Every row comes from one small tree of marks. Brackets hold a mark, then the marks that hang from it, in the order of their numbers. Every link used is in the known rows. Which tree was each row made from?
Known rows
{Z_487 {Z_614 Z_647}}: [ 42.1 -23.6  20.0  -6.6  20.6  10.2 -20.6  19.5 -29.8   0.9 -35.4 -27.5
  16.9 -20.4 -10.5 -26.0 -21.9  -3.3  36.2  -0.8]
{Z_809 {Z_205 {Z_614 {Z_487 Z_482}} {Z_702 Z_343}} Z_647}: [ 26.2 -41.9  29.4 -19.8   9.7   2.9 -12.5  28.1  -8.5 -17.2 -15.3 -33.5
  21.4 -30.1 -28.6 -26.2 -25.7 -19.2  16.8 -16.7]
{Z_809 {Z_205 Z_614 Z_702}}: [ 23.7 -48.3  19.9 -19.4  24.5  10.6 -12.9  25.7 -11.7 -11.5 -15.7 -16.9
  21.2 -23.5 -24.1 -31.1 -14.6 -27.3  17.4 -11.6]
{Z_205 {Z_614 {Z_487 Z_482}} {Z_702 Z_343}}: [ 23.5 -58.7  15.3 -22.3  18.1  10.9 -18.6  10.0 -21.0  -3.5 -28.3 -11.2
  34.1 -29.9 -10.6 -25.5 -27.5 -26.1  49.3  10.7]
{Z_482 {Z_487 {Z_614 {Z_205 {Z_809 Z_343 Z_647}}}}}: [ 30.0 -35.8  27.9 -15.3  20.0  11.9 -16.9  27.6 -25.3  -8.4 -19.7 -24.9
   1.9 -29.0 -13.1 -31.5 -24.4  -6.8  18.8  -8.7]
{Z_487 Z_482}: [ 18.3 -26.3  10.3 -11.4  26.2   1.0  -8.0  25.2 -29.2  11.3 -25.7 -31.6
  -0.2 -13.8 -13.3 -27.0 -18.1 -10.5  13.3  -1.0]
{Z_614 {Z_205 {Z_809 Z_343}} {Z_487 Z_482} Z_647}: [ 38.9 -33.0  44.8 -17.4  11.1   7.5 -22.5  13.6 -22.4  -0.9 -41.5 -16.0
  28.3 -38.1  -2.1 -19.9 -44.7  -1.9  43.3  -5.4]
{Z_647 {Z_614 {Z_205 Z_702}}}: [ 30.4 -41.0  21.2 -10.7  17.6  15.7 -28.1  17.4 -19.3  -7.0 -24.3 -11.4
  32.6 -31.0  -9.1 -35.0 -24.2 -10.9  50.0  -6.8]
{Z_482 {Z_487 Z_614}}: [ 27.5 -31.0  15.8 -11.9  27.0  13.0 -14.2  25.2 -34.8  -7.0 -22.8 -20.4
  -0.5 -23.0 -11.0 -34.0 -10.7  -7.8  20.2  -5.1]
{Z_205 Z_614}: [ 26.9 -45.4  15.9 -12.8  26.3  11.3  -8.9  21.0 -18.5   5.9 -23.3 -13.3
  21.4 -23.6 -13.9 -28.8  -3.8 -17.3  29.9   2.6]
{Z_343 Z_702}: [ 19.5 -25.2   5.4  -1.1  23.5   5.1  -9.3  21.0 -15.4 -13.0 -19.6  -4.9
  -4.0 -22.5   9.5 -33.0  15.8 -14.8  27.4  -4.0]
{Z_614 {Z_205 Z_702 {Z_809 Z_343}} {Z_487 Z_482} Z_647}: [ 35.7 -43.0  43.5 -21.6   9.5  11.1 -27.6  11.5 -22.3  -8.8 -40.9  -8.7
  35.5 -39.3  -4.7 -18.0 -56.4  -8.0  45.6  -1.6]
{Z_205 {Z_614 Z_487} Z_702 Z_809}: [ 24.9 -73.1  21.9 -25.8  19.7  20.4 -24.6  12.8 -20.0   6.6 -27.7   9.4
  34.6 -30.5 -20.8 -23.4 -36.1 -28.8  37.7  18.2]
{Z_614 {Z_205 {Z_702 Z_343} Z_809} {Z_487 Z_482} Z_647}: [ 34.0 -51.4  37.7 -22.2   9.3  12.5 -27.9   4.0 -24.7  -5.1 -43.1  -5.8
  35.0 -37.9  -1.9 -20.6 -44.1 -10.1  61.2   4.4]
{Z_205 Z_809}: [ 21.8 -50.4  14.5 -11.8  26.2   9.1 -13.5  21.0 -19.9  12.4 -17.0 -10.0
  -0.4 -16.4 -14.7 -28.0  -0.2 -17.2  16.9   6.0]
{Z_482 {Z_487 {Z_614 Z_647}}}: [ 30.9 -29.0  21.6  -9.9  23.0  14.5 -15.6  23.0 -38.4  -9.8 -26.6 -18.6
   4.8 -27.5  -8.6 -30.8 -13.3  -4.1  25.6  -5.0]
{Z_482 {Z_487 {Z_614 Z_205 Z_647}}}: [ 33.6 -32.4  26.8 -13.0  22.4  16.0 -17.6  20.9 -34.0 -10.9 -29.8 -17.0
  10.0 -30.2  -6.7 -31.7 -18.6  -3.4  33.6  -7.1]
{Z_614 Z_205 Z_487 Z_647}: [ 44.2 -28.5  38.8 -11.4  17.6  11.9 -20.2   9.2 -22.0 -18.1 -43.7  -3.9
  34.5 -35.6   3.4 -25.6 -12.6   1.7  55.8 -11.8]
{Z_487 Z_482 {Z_614 {Z_205 {Z_809 Z_343 Z_647}}}}: [ 34.8 -28.9  25.7 -20.0  15.7   3.3 -22.7  26.6 -21.5  20.4 -34.8 -47.3
   9.9 -20.0 -20.7 -24.6 -64.8  -7.3  24.5   0.7]
{Z_647 {Z_614 {Z_205 Z_809} Z_487}}: [ 36.8 -38.3  27.9 -12.1  16.0  14.8 -30.4  15.4 -21.5   1.8 -31.0  -8.7
  32.6 -34.6  -7.4 -34.9 -26.3  -6.5  54.1  -5.4]

Write each row's tree
[ 21.8 -63.7  19.8 -14.8   7.7  11.3 -26.7  15.5 -15.7  -5.1 -11.9 -11.8
  17.6 -29.3 -17.3 -25.6 -20.8 -20.3  35.5   7.3]  {Z_205 {Z_702 Z_343} {Z_809 {Z_647 {Z_614 Z_487}}}}
[ 30.3 -31.5  39.7 -16.2   8.8  -0.8 -11.6  38.2   1.9 -31.2  -4.9 -38.8
  22.0 -34.6 -28.0 -23.3 -31.8 -18.0  -4.5 -29.4]  {Z_809 {Z_205 {Z_614 Z_487} Z_702} Z_343 Z_647}
[ 27.7 -51.8  29.4 -20.7  12.8   9.9 -15.8  23.0 -20.9  20.4 -28.6 -15.5
  21.4 -30.4 -25.9 -21.2 -37.9 -13.6  23.4   9.7]  {Z_205 {Z_614 {Z_487 Z_482}} {Z_809 Z_647}}
[ 39.9 -43.1  35.5 -15.0  13.6  13.4 -24.6   2.7 -19.3 -27.0 -39.8  -1.0
  40.1 -37.8   5.8 -24.8 -15.9  -6.8  66.5  -6.5]  {Z_614 {Z_205 {Z_702 Z_343}} Z_487 Z_647}
[ 28.3 -40.5  27.2 -17.4  19.4  13.9 -19.4  26.5 -25.2 -12.1 -19.2 -21.4
   5.6 -29.7 -14.2 -30.5 -30.3  -9.8  19.5  -6.8]  {Z_482 {Z_487 {Z_614 {Z_205 Z_702 {Z_809 Z_343 Z_647}}}}}
[ 35.1 -35.9  35.7 -15.1  14.4   5.7 -19.4  19.2  -5.4 -12.9 -27.1 -10.8
  16.7 -33.8  -2.1 -27.5 -19.8  -8.0  33.6 -11.5]  {Z_614 {Z_205 {Z_809 {Z_343 Z_702} Z_647}} Z_487}
[ 35.5 -41.1  26.1 -21.2  12.1  10.4 -28.9  14.0 -29.8  16.1 -42.8 -33.8
  22.6 -25.2 -14.0 -22.0 -66.5 -10.1  48.6   9.9]  {Z_487 Z_482 {Z_614 {Z_205 {Z_702 Z_343} Z_809} Z_647}}
[ 35.6 -24.4  30.1  -6.7  10.1   7.1 -20.0  25.4 -16.5 -12.5 -23.4 -24.0
  23.3 -31.6 -15.1 -29.8 -16.8   2.1  32.2 -16.4]  {Z_809 {Z_647 {Z_614 Z_205 Z_487}}}
[ 32.3 -20.8  34.6  -8.6  12.9   0.4 -10.1  29.8  -3.1 -25.8 -14.2 -25.6
  16.9 -39.7  -1.1 -28.4 -14.2 -18.3  17.0 -25.3]  {Z_809 {Z_205 {Z_614 Z_487 Z_647}} {Z_343 Z_702}}
[ 40.3 -24.0  38.3 -14.9  15.5   8.6 -19.6  11.2 -28.0  -7.5 -48.6 -13.7
  32.0 -34.6   0.3 -23.0 -33.0   2.5  52.0  -8.7]  {Z_614 Z_205 {Z_487 Z_482} Z_647}
[ 45.7 -28.2  27.2 -11.1  19.5  12.6 -23.7  16.3 -23.4  -1.0 -40.1 -25.3
  24.3 -24.4  -7.9 -27.5 -29.4  -2.5  47.9  -3.5]  {Z_487 {Z_614 Z_205 Z_647}}
[ 23.2 -33.2  24.9 -12.7  15.8   3.1 -10.6  34.3  -8.3 -25.1  -7.9 -30.1
   7.1 -21.0 -29.9 -27.6 -10.2 -15.2  -2.5 -24.2]  {Z_809 {Z_205 Z_702} Z_647}
[ 29.8 -70.2  30.2 -23.0  13.9  22.3 -26.5   9.9 -25.1   2.7 -33.0  12.2
  42.3 -37.2 -17.5 -18.8 -40.0 -23.1  45.2  18.3]  {Z_205 {Z_614 Z_487 Z_647} Z_702 Z_809}
[ 27.9 -52.5  30.0 -25.4  12.3   7.8 -24.3  11.9 -15.3  -2.8 -33.1 -15.0
  23.2 -30.3 -11.1 -24.8 -41.1 -14.0  44.4   1.2]  {Z_614 {Z_205 {Z_702 Z_343} {Z_809 Z_647}} {Z_487 Z_482}}
[ 30.9 -30.6  27.9  -9.9   6.9   5.6 -22.1  22.5 -17.5 -11.6 -23.1 -28.2
  24.3 -32.5 -14.6 -28.4 -26.8  -2.4  37.4 -12.2]  {Z_809 {Z_647 {Z_614 {Z_205 {Z_702 Z_343}} {Z_487 Z_482}}}}
[ 34.7 -17.3  27.7  -8.4  17.0   5.0 -15.4  15.3 -36.8  -5.2 -41.7 -16.9
  21.2 -29.1  -3.4 -21.3 -21.5   1.4  35.4  -4.8]  {Z_614 {Z_487 Z_482} Z_647}
[ 44.9 -34.4  32.0 -12.9  16.5  11.7 -25.9  18.0 -19.7   3.7 -35.1 -26.8
  21.7 -26.6  -9.8 -25.2 -37.9  -5.8  41.4  -1.5]  {Z_487 {Z_614 {Z_205 {Z_809 Z_343}} Z_647}}
[ 21.2 -44.0  14.5 -14.4  24.1   4.5 -12.1  22.7 -10.1 -19.2  -9.3 -24.3
   6.8 -18.5 -15.9 -33.4   3.3 -26.0  18.3 -15.9]  {Z_809 {Z_205 {Z_702 Z_343}}}
